Every row comes from one small tree of marks. The marks that hang from a mark follow it in brackets, in alphabetical order. Every link used is in the known rows. Which tree was each row made from?
(in the rows, 100 means zero)
Known rows
timib(mibeb(motasu) nizul): [118,  62, 117,  69,  77,  80, 122,  79, 118, 116, 104,  73, 122,  91,  94,
  70,  79,  93, 119, 102, 101, 122,  87,  84, 106, 100, 104,  68, 115,  98,
 111, 113,  77,  85, 108, 135, 145,  83,  92,  77, 116, 127, 112, 105,  79,
 118]
motasu(vibasup): [ 96,  94, 121,  64,  90,  95,  95,  95, 111,  94,  93,  95, 108, 115,  97,
  72,  92,  94, 114, 105, 112, 125,  90, 109, 104, 100, 104,  76,  82, 101,
  98, 118,  91, 102,  92, 111, 112, 129,  99,  96, 120, 118, 103,  78,  98,
  95]
guruk(firegu timib(gadevud mibeb(motasu(vibasup)) nizul)): [143,  63, 126,  64,  83, 100,  97,  94, 119, 139,  84, 105, 111, 117,  92,
  47,  60, 102, 119, 135, 120, 116,  96,  78, 103, 119,  99,  66,  97, 140,
 112, 110,  59,  65, 108, 114, 143,  64,  84,  76, 126, 114, 127, 107,  81,
 112]
timib(gadevud nizul): [102,  88,  91,  63, 108,  73, 118,  85, 115, 120,  98, 116, 129, 101, 110,
  78,  84, 109, 122, 108, 108,  90, 107,  96,  98, 103, 104,  66,  83, 127,
  89, 102,  70,  76,  97, 100, 133,  82,  75,  96, 106, 118, 103, 132,  95,
 101]
guruk(firegu timib): [104, 121, 115,  89, 110, 102, 114, 107,  67, 112,  65, 109,  96, 110, 115,
  54,  75,  97, 108,  92, 109, 110,  98,  88,  78,  99, 125, 100,  96, 111,
 109,  95,  74,  84, 107,  84, 108,  90,  88, 106, 106, 110,  91,  95,  99,
  91]
firegu(gadevud): [104, 110,  99,  88,  98, 101, 116, 104,  97, 115,  73, 110, 113,  88, 117,
  53,  77, 105, 133,  78,  94, 105,  91, 115,  85,  84, 101,  81,  86,  86,
  92, 116,  68,  89,  96, 110, 108,  97,  82, 103, 102, 111,  81, 101, 108,
 103]
motasu(gadevud): [ 92, 114,  98,  62,  90,  94, 119,  90, 101, 114,  76, 105,  99, 124, 108,
  72, 104,  98, 119,  93,  91, 128,  98, 101,  98,  86,  92,  72,  84, 104,
  89, 109,  79,  98,  94, 103, 108, 100, 100,  97, 121, 115,  96, 100,  99,
  94]
timib(gadevud mibeb(motasu(vibasup)) nizul): [129,  46, 118,  49,  68,  89, 102,  81, 144, 124, 113,  93, 120, 109,  88,
  65,  76, 103, 124, 131, 108, 121,  87,  96, 118, 112,  87,  54,  90, 127,
 100, 118,  69,  78, 105, 138, 146,  90,  88,  76, 128, 119, 129, 109,  81,
 119]
reti(timib): [ 84, 110, 123,  88,  92,  90, 116,  97,  85,  95, 102,  93, 102, 112, 118,
  61,  83,  88, 126,  80,  94, 113,  90,  95,  90, 103, 133,  90,  98,  94,
 111, 107,  88, 102,  94, 102, 114, 125,  87,  96, 123, 101,  85, 100, 111,
  88]
kanub(timib(gadevud)): [ 70, 108,  85,  70, 109,  85, 121,  83,  88, 114,  82, 110,  99,  92, 121,
  65,  63, 104, 124, 100,  91, 105,  98, 106,  97, 105, 121,  57,  86, 104,
 101, 112,  61,  88, 104, 109, 124, 118,  74,  92, 116, 103,  88, 113,  93,
 102]
guruk(timib): [ 92, 108, 113,  79, 102,  85, 117,  99,  80, 109,  85,  95, 101, 115, 111,
  62,  87,  90, 111,  77,  94, 113,  89,  89,  91, 108, 135,  89, 101, 107,
 110,  93,  85,  96,  89,  91, 120, 116,  84, 107, 115, 101,  89,  94,  98,
  93]
kanub(timib(gadevud mibeb(motasu))): [ 92,  72, 101,  66,  83,  91, 124,  73, 108, 126,  93,  87,  89,  85, 110,
  50,  51, 105, 124, 109,  77, 123,  89,  98,  99, 108, 106,  45, 107,  97,
 119, 124,  53,  82, 108, 141, 144, 103,  80,  75, 125,  98, 108, 103,  81,
 123]
timib(mibeb nizul): [112,  68, 110,  67, 105,  70, 125,  86, 104, 115,  95,  75, 125,  94, 101,
  72,  77,  89, 123,  93, 107, 114,  94,  85,  95, 107, 119,  86, 108, 107,
 101, 111,  73,  86,  99, 126, 129,  98,  84,  85, 105, 119, 108, 109,  97,
 103]
nizul(motasu(vibasup)): [112,  88, 131,  68,  65,  96,  99, 101, 132,  89,  99,  77, 111, 116,  93,
  93,  96,  94, 108, 111, 103, 133,  85, 122, 115, 120, 104,  71,  90, 108,
  90, 119,  98, 124,  95, 118, 117, 128,  92, 100, 120, 117, 110,  83, 113,
  88]
kanub(timib(gadevud mibeb nizul(motasu))): [112,  68, 102,  68,  93,  65, 134,  75, 126, 120,  84,  76, 116,  85, 111,
  81,  55, 101, 123, 110,  86, 111,  91, 101, 109, 131, 126,  55, 110, 121,
  96, 115,  64, 100, 107, 133, 135, 100,  58,  79, 115, 102, 112, 130,  98,
  96]
reti(timib(nizul)): [ 92, 103, 123,  76, 101,  75, 120,  91,  97,  94, 103,  89, 126, 110, 112,
  64,  87,  85, 114,  86, 108, 100,  96,  86,  98, 108, 143,  93, 102, 101,
 102,  94,  94,  96,  96,  96, 125, 100,  76,  90, 121, 117,  88, 122, 104,
  84]
kanub(timib(nizul)): [ 83, 101, 101,  56, 114,  67, 127,  81,  94,  97,  81,  85, 120,  91, 105,
  77,  69,  94, 110,  88, 110, 101,  92,  87, 102, 100, 140,  76,  98,  94,
  98,  89,  87,  92, 101, 106, 123, 103,  69,  89, 113, 125,  79, 116,  87,
  91]

Which tree is each row?
[117, 124, 111, 102, 110, 114, 113, 117,  67, 125,  43, 119, 106,  99, 120,
  35,  65, 104, 123,  79, 104, 102,  98,  95,  71,  89, 116,  96,  91,  98,
  99, 104,  58,  74, 101,  87, 101,  77,  75, 109, 102, 108,  81, 103, 107,
  96]	guruk(firegu(gadevud) timib)
[123,  58, 137,  61,  69,  89, 105,  79, 138, 116, 123,  86, 118, 113,  98,
  50,  72,  94, 132, 122, 104, 126,  90,  88, 111, 123, 111,  60,  93, 116,
 111, 115,  77,  84,  99, 132, 152, 100,  82,  67, 143, 107, 122, 115,  89,
 108]	reti(timib(gadevud mibeb(motasu(vibasup)) nizul))
[145,  75, 137,  54,  73, 106, 107,  95, 113, 132,  69,  87, 110, 141,  87,
  48,  80,  94, 115, 123, 111, 140,  95,  71, 107, 107,  94,  77,  95, 126,
 109, 102,  69,  77, 103, 111, 126,  64,  95,  76, 136, 123, 122,  96,  75,
 100]	guruk(firegu timib(mibeb(motasu(gadevud vibasup)) nizul))
[115, 107, 116,  80, 117,  87, 117, 100,  81, 110,  67, 103, 120, 110, 104,
  65,  75,  95, 106,  91, 123,  96, 102,  78,  87, 101, 133, 100, 105, 124,
 101,  82,  81,  76, 105,  80, 116,  66,  77, 101, 102, 123,  88, 112,  93,
  84]	guruk(firegu timib(nizul))
[106,  89, 131,  73,  61, 108, 124,  83, 107, 118,  97,  81,  92, 124, 113,
  40,  88,  91, 133,  89,  74, 146,  86,  88, 101, 101, 101,  73, 104,  94,
 120, 122,  77, 101, 100, 127, 130, 103,  99,  74, 146, 103, 105,  99,  91,
 106]	reti(timib(mibeb(motasu(gadevud))))
[115,  61, 113,  52,  82,  73, 114,  79, 137, 113,  91,  75, 117,  99,  99,
  81,  58, 100, 121, 127, 100, 123,  86, 106, 117, 137, 122,  49,  94, 130,
  95, 120,  72, 104,  99, 131, 137, 118,  61,  77, 127, 107, 122, 116, 100,
  94]	kanub(timib(gadevud mibeb nizul(motasu(vibasup))))
[116,  61, 134,  66,  64, 104,  99,  89, 123, 106, 106,  74, 101, 110,  92,
  62,  86,  96, 122, 116, 101, 146,  82, 103, 116, 101,  92,  65,  98,  97,
 113, 129,  78,  99, 102, 141, 134, 119, 106,  81, 128, 112, 122,  70,  89,
 116]	timib(mibeb(motasu(vibasup)))
[103,  64, 100,  56,  90,  76, 126,  69, 119, 128,  95,  83, 111,  82, 103,
  61,  52, 106, 125, 109,  92, 109,  89,  86, 105, 111, 113,  51, 108, 109,
 115, 107,  60,  80, 111, 136, 149,  88,  72,  69, 122, 115, 105, 123,  74,
 122]	kanub(timib(gadevud mibeb(motasu) nizul))
[116,  73, 130,  55,  54, 112, 105,  88, 127, 119,  93,  81,  96, 132,  89,
  59,  95,  99, 125, 115,  88, 160,  86,  98, 116,  95,  74,  59,  87, 102,
 107, 130,  75,  97,  96, 135, 128, 107, 113,  77, 138, 116, 125,  78,  83,
 115]	timib(mibeb(motasu(gadevud vibasup)))
[133,  54, 118,  61,  71,  77, 107,  88, 151, 119, 104,  79, 126, 106,  97,
  87,  77, 100, 121, 131, 106, 122,  91, 112, 118, 136, 100,  57,  90, 141,
  83, 128,  72, 101,  97, 131, 135, 109,  78,  85, 116, 106, 132, 116, 108,
  94]	timib(gadevud mibeb nizul(motasu(vibasup)))
[106, 112, 100,  88, 110, 101, 111, 105,  77, 133,  66, 126,  92, 113, 123,
  54,  67, 105, 118, 108, 108, 100, 107,  95,  77, 104, 111,  81,  89, 132,
 105, 104,  61,  71, 105,  83, 114,  80,  82, 102, 103, 100,  99, 112, 102,
  98]	guruk(firegu timib(gadevud))
[131, 114, 110,  85, 114, 101, 118, 114,  79, 127,  49, 119, 129,  99, 114,
  43,  62, 105, 119,  81, 116,  87,  98,  86,  72,  88, 126, 100,  93, 111,
  92,  87,  64,  67, 101,  80, 109,  54,  63, 106, 100, 120,  82, 123,  97,
  91]	guruk(firegu(gadevud) timib(nizul))
[109,  93, 114,  76,  81,  76, 124,  89, 130, 106, 109,  98, 126, 105, 120,
  81,  82,  95, 122, 106,  97,  98,  97, 102, 108, 130, 127,  67,  96, 132,
  88, 102,  85, 105, 100, 100, 134,  96,  63,  95, 124, 109, 100, 141, 113,
  83]	reti(timib(gadevud nizul(motasu)))
[118,  62, 129,  55,  80,  71, 113,  82, 125,  97,  86,  52, 123, 101,  89,
  83,  69,  91, 113, 110, 105, 132,  79, 100, 123, 132, 133,  66, 104, 107,
  99, 117,  88, 120, 100, 133, 128, 127,  67,  74, 128, 117, 116,  99, 101,
  83]	kanub(timib(mibeb nizul(motasu(vibasup))))
[ 96,  87, 117,  89,  95,  87, 124,  87,  92, 126, 105,  97, 101, 102, 124,
  44,  64,  96, 142, 100,  82, 118,  96,  96,  85, 121, 126,  76,  95, 115,
 111, 128,  63,  87,  96, 122, 128, 118,  80,  83, 122,  82, 110, 113, 111,
 102]	reti(timib(gadevud mibeb))
[101, 109, 105,  48,  82,  72, 137,  78, 118, 103,  67,  81, 120, 116, 107,
  92,  87,  96, 108,  94,  88, 120,  93,  99, 115, 111, 120,  64,  98, 111,
  87,  92,  90, 118,  99, 104, 114,  99,  69,  92, 127, 125,  89, 126,  97,
  77]	kanub(timib(nizul(motasu(gadevud))))
[115,  69, 127,  30,  68,  92, 114,  73, 127, 115,  80,  74, 112, 125,  80,
  59,  78,  94, 116, 116,  99, 144,  83,  83, 124, 101, 102,  54,  95, 100,
 109, 112,  78,  96, 100, 131, 133, 101,  86,  66, 148, 129, 113,  97,  69,
 103]	kanub(timib(mibeb(motasu(gadevud vibasup)) nizul))
[111,  70, 135,  76,  75,  84, 125,  81, 113, 105, 114,  69, 119, 101, 101,
  52,  78,  83, 122,  92,  93, 119,  82,  76, 103, 108, 130,  79, 122,  96,
 119, 104,  82,  90, 106, 129, 145,  94,  86,  73, 134, 116, 105, 110,  91,
 105]	reti(timib(mibeb(motasu) nizul))
[156, 100, 131,  80,  83, 106, 100, 120, 116, 115,  60, 103, 134, 109,  97,
  65,  71, 103, 115, 103, 119, 104,  87, 108,  98, 116, 116,  91,  88, 124,
  81,  99,  79,  97, 101,  87, 108,  70,  61, 102, 115, 121,  97, 114, 112,
  82]	guruk(firegu(gadevud) timib(nizul(motasu(vibasup))))
[113,  54, 111,  43,  82,  86, 111,  68, 135, 119, 100,  86, 112, 101,  89,
  60,  59, 107, 120, 129, 100, 126,  84,  91, 120, 114, 109,  44,  96, 111,
 111, 114,  64,  83, 105, 138, 147, 101,  73,  67, 133, 115, 119, 105,  73,
 114]	kanub(timib(gadevud mibeb(motasu(vibasup)) nizul))
[101,  79, 126,  44,  63, 105, 113,  77, 115, 112,  77,  75,  86, 126,  91,
  50,  79,  96, 123, 111,  87, 161,  82,  95, 118,  99,  93,  52,  93,  91,
 118, 124,  75, 102,  95, 138, 128, 121,  97,  69, 148, 116, 111,  78,  74,
 108]	kanub(timib(mibeb(motasu(gadevud vibasup))))
[126,  71, 113,  53,  71,  91, 126,  75, 124, 125,  91,  77, 114, 116,  95,
  69,  92,  95, 124, 105,  87, 134,  93,  82, 114,  94,  83,  69, 107, 111,
 105, 113,  73,  85, 104, 128, 135,  71,  99,  77, 128, 128, 112, 113,  77,
 114]	timib(mibeb(motasu(gadevud)) nizul)
[139,  66, 131,  50,  59,  84, 115,  91, 143, 113,  83,  68, 122, 129,  93,
  84,  96,  92, 119, 121, 101, 146,  89, 102, 127, 122,  91,  69,  91, 128,
  85, 122,  87, 116,  87, 126, 124, 106,  88,  82, 130, 115, 127, 108, 105,
  87]	timib(mibeb nizul(motasu(gadevud vibasup)))
